What can hang from each mark:
K_431: K_593
K_742: K_237 K_593 K_643 K_876
K_741: K_237 K_876
K_593: K_431 K_742
K_643: K_741 K_742
K_876: K_741 K_742
K_237: K_741 K_742

Every row comes from one small tree of marks. The marks that hang from a mark follow it in brackets, in the order of their numbers. Every link used is in the known rows. Which tree was each row made from?
Known rows:
K_643[K_741[K_237[K_742[K_593[K_431] K_876]]]]: [-2.215  1.069 -0.445 -1.861 -1.446 -0.947  1.194 -3.078  0.760 -0.533
  0.504  0.885 -0.457  1.343 -2.151 -1.662  0.691  3.533  1.753 -3.224
 -3.654 -2.381  0.243 -0.677]
K_876[K_742[K_237 K_593]]: [ 1.594 -0.747  0.061  2.202  0.057  4.358 -0.350  1.359  0.316  0.362
  0.117  1.791 -0.300 -2.636  1.620  2.558 -0.611  1.869 -3.219  2.990
  0.426  0.628  0.804 -0.085]
K_876[K_741[K_237] K_742[K_593 K_643]]: [ 0.631 -0.050  3.341 -4.704  1.427  5.580 -0.954 -0.044  1.324  0.132
  1.019  2.880 -1.443 -1.734  1.798  0.969  2.498  1.101 -3.239 -1.301
  1.802  1.921  1.671 -3.161]
K_431[K_593]: [ 2.290 -1.216 -3.773  4.929  2.691  0.812  0.160 -0.794  0.930  2.395
 -3.479 -2.470  2.912 -0.379 -2.387  0.951  0.519  3.528 -2.329 -0.033
 -2.856  2.098 -0.765 -1.256]
K_643[K_741[K_876] K_742]: [-1.731 -0.060 -0.455  3.257 -1.293 -3.787 -0.561 -2.473  0.177 -7.031
  0.773  0.887 -1.339  4.841  1.038  0.886 -0.391  2.973  2.148 -5.586
 -6.356  0.156 -0.145 -0.729]
K_593[K_431 K_742[K_237[K_741] K_643 K_876]]: [-0.404  1.400  1.587 -6.060 -2.464 -1.890  1.671  3.490  0.461  3.189
  0.774  0.229  0.597 -2.147  0.513 -2.973  2.799 -5.492  2.249  2.772
  4.926 -0.567  1.401  6.069]
K_237[K_741]: [ 0.577 -1.491  0.470  1.127  0.335  0.001  0.175 -1.344  2.589  1.379
  0.838 -2.389  1.249  0.581 -1.966  0.569 -3.061  0.216  0.090 -1.093
 -4.140 -1.851  0.488 -3.561]
K_643[K_741 K_742[K_237 K_593 K_876]]: [-2.880  0.943 -0.450  6.557 -3.516 -4.249 -1.322 -1.369 -1.998 -5.303
  0.708 -1.464 -1.386  3.974  4.314 -0.042  0.309  1.605  2.779  0.519
 -0.100 -0.540  0.925  3.900]
K_876[K_741[K_237]]: [ 1.478 -3.313 -0.054 -4.146  1.331  3.386  0.820 -0.761  2.483  0.229
 -0.199  1.177 -0.654 -1.007  1.267  0.350  1.984  2.420 -1.628 -2.762
 -2.618  1.185  1.302 -3.533]
K_742[K_237 K_593[K_431] K_643 K_876]: [-0.256  0.195  0.985  1.607 -1.842 -2.535 -0.898  4.100 -2.979  3.150
 -0.118 -2.285 -0.563 -0.792  2.276 -1.327 -1.602 -3.754  1.752  7.784
  8.204 -0.380 -1.125  5.430]
K_431[K_593[K_742]]: [ 1.870  0.210 -3.488  2.648  2.415  1.143  1.306 -0.813  1.081  2.516
 -3.094 -2.436  3.530 -1.544 -2.687  0.103  2.703  1.814 -2.734 -0.564
 -1.757  1.958  0.062  0.625]
K_876[K_741 K_742[K_593]]: [ 1.443 -1.016  2.888 -0.503  0.672  4.418 -2.022  0.759  2.638 -0.143
  1.532  2.164 -1.174 -2.590  2.995  1.490  2.845  0.532 -3.910 -0.111
  1.278  2.183  3.949 -1.851]
K_431[K_593[K_742[K_237 K_643 K_876]]]: [ 1.562  0.812 -4.199  2.858  1.817  0.616  0.814  0.524 -1.341  2.399
 -3.727 -1.857  3.023 -1.020 -0.904 -0.191  2.065 -0.287 -1.348  2.055
  1.769  1.908 -0.827  2.772]
K_742[K_643 K_876]: [ 0.587 -0.574 -1.826 -0.571  1.828 -0.248 -2.292  2.506 -0.334  2.090
 -0.472 -1.936  0.413  0.912  1.657  0.536 -3.530 -1.901  1.623  2.072
  2.017  1.013  0.054 -1.277]
K_742[K_593 K_643[K_741] K_876]: [-1.838  1.645  0.211  2.795 -0.337 -2.709 -2.432  0.271 -2.195  0.635
  1.152 -3.895 -0.587  2.446  1.463 -2.000 -3.736 -1.350  1.736  1.940
  4.189 -0.551  0.292  1.647]
K_643[K_741[K_237] K_742[K_593[K_431] K_876]]: [-3.715  1.897  1.032  2.237 -3.386 -5.438 -0.327 -3.109 -0.726 -4.511
  1.230 -0.845 -0.893  3.917  0.740 -1.553  2.260  1.928  3.831 -3.165
 -1.416 -0.244  0.736  1.893]
K_876[K_741]: [ 1.822 -3.442  0.692 -2.207  1.075  2.703 -0.778  1.035  3.353  0.699
  0.424  0.031 -0.765 -1.099  3.045  0.527  1.369  1.332 -1.926 -0.996
 -1.481  1.480  2.791 -2.117]
K_741[K_237 K_876[K_742[K_593[K_431] K_643]]]: [ 0.995  0.018 -0.195 -1.776  1.865  0.947  1.732 -1.553 -1.686 -1.667
 -0.491  4.154 -0.176 -0.733 -4.952  1.436 -1.242  0.154 -0.856 -3.439
 -2.580  0.473 -3.861 -4.373]
K_742[K_237 K_593 K_876[K_741]]: [ 0.770 -1.808 -1.042  5.760 -1.356 -0.819 -1.133  1.579 -2.535  0.220
 -0.411 -1.384 -0.646 -1.431  4.105  0.194 -0.040 -2.782 -0.245  5.949
  5.693  0.068  0.632  3.195]
K_237[K_742]: [ 0.034 -0.338 -0.058 -0.674  1.910  2.229 -0.610 -0.367  3.889  2.814
 -0.674 -0.676  1.463 -1.874 -2.567  3.598 -0.220  1.797 -0.334  1.249
 -4.999 -2.721 -0.165 -5.009]
K_742[K_237 K_593[K_431] K_643[K_741] K_876]: [-1.653  1.266  1.060  1.275 -3.417 -3.492 -0.693  2.742 -3.547  1.131
  0.734 -1.389 -1.724  1.221  3.035 -3.378 -1.351 -2.086  2.562  5.388
  7.398 -0.984 -0.317  7.255]
K_593[K_742]: [ 1.037 -0.624 -1.029 -3.311  1.156  2.371  1.554  0.747  2.702  1.635
  0.277 -1.442  1.468 -2.475 -0.316  0.172  0.983  0.108 -1.629 -0.909
 -1.956  0.175  1.901  0.063]
K_431[K_593[K_742[K_237 K_643[K_741[K_876]]]]]: [ 1.287  0.887 -3.591  2.341  1.481  0.520  1.848 -0.604 -1.452  0.666
 -3.295 -0.720  2.189 -0.027 -1.792 -0.833  1.817  1.406 -1.915 -0.471
 -0.555  1.294 -1.630  2.739]

Write each row's tree:
[ 1.729 -1.016  2.562 -5.417  1.616  5.921 -2.270  2.261  3.110  0.229
  1.147  3.686 -1.670 -1.512  4.266  1.524  2.275  0.705 -3.013 -1.126
  0.876  2.951  3.636 -2.516]
K_876[K_741 K_742[K_643]]
[ 0.449  0.094 -2.266 -0.280 -0.746  0.238  1.518  0.670 -0.270  0.739
 -0.265 -0.553  1.470 -1.818  0.726 -0.340  0.542 -3.526  0.458  1.764
  1.060 -0.956  1.133  2.562]
K_593[K_742[K_237[K_741] K_876]]
[-0.548  0.124  1.187  0.375  1.050 -0.650 -2.090  0.558 -1.658  1.611
  0.369 -2.927 -0.328  0.254  1.539 -0.776 -1.142 -3.023  0.594  2.485
  5.599  0.573 -0.066 -0.816]
K_742[K_593 K_643 K_876[K_741[K_237]]]
[-2.028  0.733  0.209 -2.743 -1.231  0.016  1.707 -3.153  1.424 -0.415
  0.662  0.778 -0.550  1.183 -2.501 -1.572  0.670  4.799  0.944 -3.628
 -4.748 -2.552  0.013 -1.063]
K_643[K_741[K_237[K_742[K_593[K_431]]]]]
[ 1.175  0.089  1.126  0.019  0.591  4.733 -0.871  2.307 -0.167  1.118
  0.283  1.360 -0.734 -1.882  2.102  2.172 -1.495  1.309 -2.870  3.481
  2.122  0.659  0.190  0.069]
K_876[K_742[K_237 K_593 K_643]]
[-0.002  0.714  2.961 -7.865 -2.161  0.066  2.709  3.323  1.937  3.626
  1.120  0.109  0.359 -2.447 -0.041 -2.693  2.863 -2.894  0.607  1.839
  2.796 -0.925  1.150  5.333]
K_593[K_431 K_742[K_237[K_741] K_643]]
[-0.479  0.206 -1.718  0.095 -0.254  0.194  1.608 -3.800 -1.265 -4.326
  0.498  3.663 -1.227  2.019 -2.478 -0.782 -1.408  3.744 -0.291 -6.208
 -5.317 -0.514 -1.250 -2.117]
K_643[K_741[K_237 K_876[K_742[K_593]]]]
[-1.300  0.737  1.185  0.151  0.527 -0.796  0.458 -1.735 -1.905 -0.557
  0.935 -2.222 -0.950  2.373 -1.899 -1.428 -3.952  1.886 -0.126 -1.643
 -0.312 -1.452 -2.546 -0.963]
K_742[K_593 K_643[K_741[K_237 K_876]]]
[ 0.564  0.048  1.359  2.678  0.903 -0.770 -0.311 -1.738  0.228 -0.818
  1.054  0.126  0.664  0.691 -3.557  1.332 -3.788 -2.286 -0.352 -1.718
 -2.818 -1.523 -1.356 -4.189]
K_237[K_741[K_876[K_742[K_593 K_643]]]]
[-2.109  1.974  2.436 -0.400  0.899  0.931 -1.206 -0.893  2.067  2.559
  0.629 -2.493  0.339  0.044 -2.147  1.459 -1.245  1.701  0.068  1.742
 -1.756 -3.792 -0.633 -2.779]
K_237[K_742[K_593 K_643[K_741]]]
[-0.245  0.288 -0.081  0.765 -1.185 -1.341  0.206 -1.313  0.049 -3.264
  1.376  2.923 -1.522  1.579 -0.927 -1.318 -0.903  2.103 -0.113 -4.330
 -3.419 -0.031  0.585  0.442]
K_643[K_741[K_876[K_742[K_593[K_431]]]]]
[-2.350  2.117  1.674 -1.066 -1.758 -3.924 -0.888  0.289 -1.955  1.468
  1.271 -2.207 -0.827  1.789 -0.306 -3.771 -1.129 -1.558  2.919  0.988
  4.862 -0.576 -0.081  3.029]
K_742[K_593[K_431] K_643[K_741[K_237]] K_876]
[-0.274  0.065  3.733  1.125 -1.862 -2.358  1.072  1.796 -2.064  2.089
  0.898 -1.936 -0.639 -0.059 -1.334 -1.193 -2.857 -2.997  0.557  4.721
  4.084 -2.557 -3.060  3.124]
K_742[K_237[K_741[K_876]] K_593[K_431] K_643]
[-0.621  0.398 -0.788 -1.169 -0.989 -0.667  1.828 -3.132 -0.801 -3.749
  0.764  4.109 -1.421  1.683 -2.697 -1.570 -0.345  3.209  0.211 -6.083
 -4.583 -0.380 -0.936 -0.910]
K_643[K_741[K_237 K_876[K_742[K_593[K_431]]]]]
[-1.467  1.540  0.444  2.425  0.428 -1.479 -1.388 -2.391  2.407  2.205
  0.067 -1.324  2.254 -0.181 -4.081  2.467 -1.259 -3.110  2.493  1.314
 -3.445 -4.512 -0.050 -5.326]
K_237[K_741 K_742[K_876]]
[ 0.190  0.277  1.011 -7.032 -1.493 -1.319  1.528  2.045  2.414  2.243
  0.798  1.289  0.620 -3.291  0.157 -2.927  6.058 -3.924  1.123 -0.793
  2.763  1.304  3.427  3.721]
K_593[K_431 K_742[K_876[K_741[K_237]]]]
[ 0.431 -1.020 -0.859 -3.462  1.672  0.818 -1.731  1.335 -0.325  1.073
 -0.473 -0.014 -0.452  0.739  2.491 -0.197 -0.678 -2.019  1.305  0.236
  2.629  1.589  0.479 -1.970]
K_742[K_643 K_876[K_741[K_237]]]
[ 1.633 -0.216  0.695  0.950  1.486 -0.113 -0.651  1.000 -0.406 -1.025
  0.372  2.494 -0.396 -0.874 -2.416  1.750 -2.051 -1.503 -1.307 -0.938
 -0.949  0.924 -1.699 -2.295]
K_741[K_876[K_742[K_593[K_431] K_643]]]
[-0.098 -1.742 -0.878  3.312 -1.035 -1.407 -1.747  1.286  0.117 -3.267
 -0.720  0.024 -0.596  1.253  5.337  2.765  1.971 -0.568  1.737  1.891
 -0.041  1.543  1.188  0.803]
K_643[K_742[K_237 K_876[K_741]]]
[ 0.295  0.479  1.633 -7.681 -2.135 -0.597  1.195  4.657  0.859  2.802
  0.528  1.430 -0.423 -2.909  3.029 -2.957  5.007 -4.952  1.243  2.805
  6.260  1.106  2.540  6.791]
K_593[K_431 K_742[K_237 K_643 K_876[K_741]]]
[ 1.612 -0.807 -2.095 -2.443  2.914  2.504  1.677 -1.815 -1.439 -2.472
 -1.266  5.093 -0.071 -0.120 -4.224  2.347 -2.136  1.092 -0.933 -4.687
 -4.721  0.830 -3.942 -6.069]
K_741[K_237 K_876[K_742[K_643]]]
[ 1.958 -1.336 -2.852 -0.888  2.472  2.234  2.017 -2.509 -1.095 -2.989
 -1.306  5.463  0.220 -0.767 -4.600  2.643 -1.468  1.516 -1.229 -5.100
 -5.952  0.811 -3.424 -6.152]
K_741[K_237 K_876[K_742]]
[-1.260 -0.358  0.967  4.403 -0.342 -2.807 -2.211 -1.000  0.306 -2.710
  0.338 -2.584  0.163  1.311  2.359  2.122  1.781 -0.889  1.425  0.392
  0.274  1.170  0.988 -1.358]
K_643[K_742[K_593 K_876[K_741[K_237]]]]
[-0.651 -0.096  0.505  2.382 -1.121 -0.285  0.675  0.685 -3.508 -0.882
  0.360 -1.402 -1.854  1.811  1.405 -1.056 -4.140  1.312 -0.432  2.708
  2.244 -1.826 -2.768  3.225]
K_742[K_237 K_593 K_643[K_741[K_876]]]
[-0.837 -0.525 -0.450  7.055 -1.273 -2.765 -1.659  0.641 -1.231 -2.490
 -0.434 -2.758  0.222  1.051  3.209  2.809 -0.154 -0.645  1.593  3.891
  1.053  0.342 -0.230  1.376]
K_643[K_742[K_237 K_593 K_876]]
[ 0.894  1.335 -3.396  0.945  2.299  0.421  1.991 -2.079 -0.787  0.703
 -3.098 -0.980  2.677  0.282 -3.694 -1.063  1.998  1.884 -1.745 -2.820
 -1.932  1.515 -1.755  0.434]
K_431[K_593[K_742[K_643[K_741[K_237 K_876]]]]]
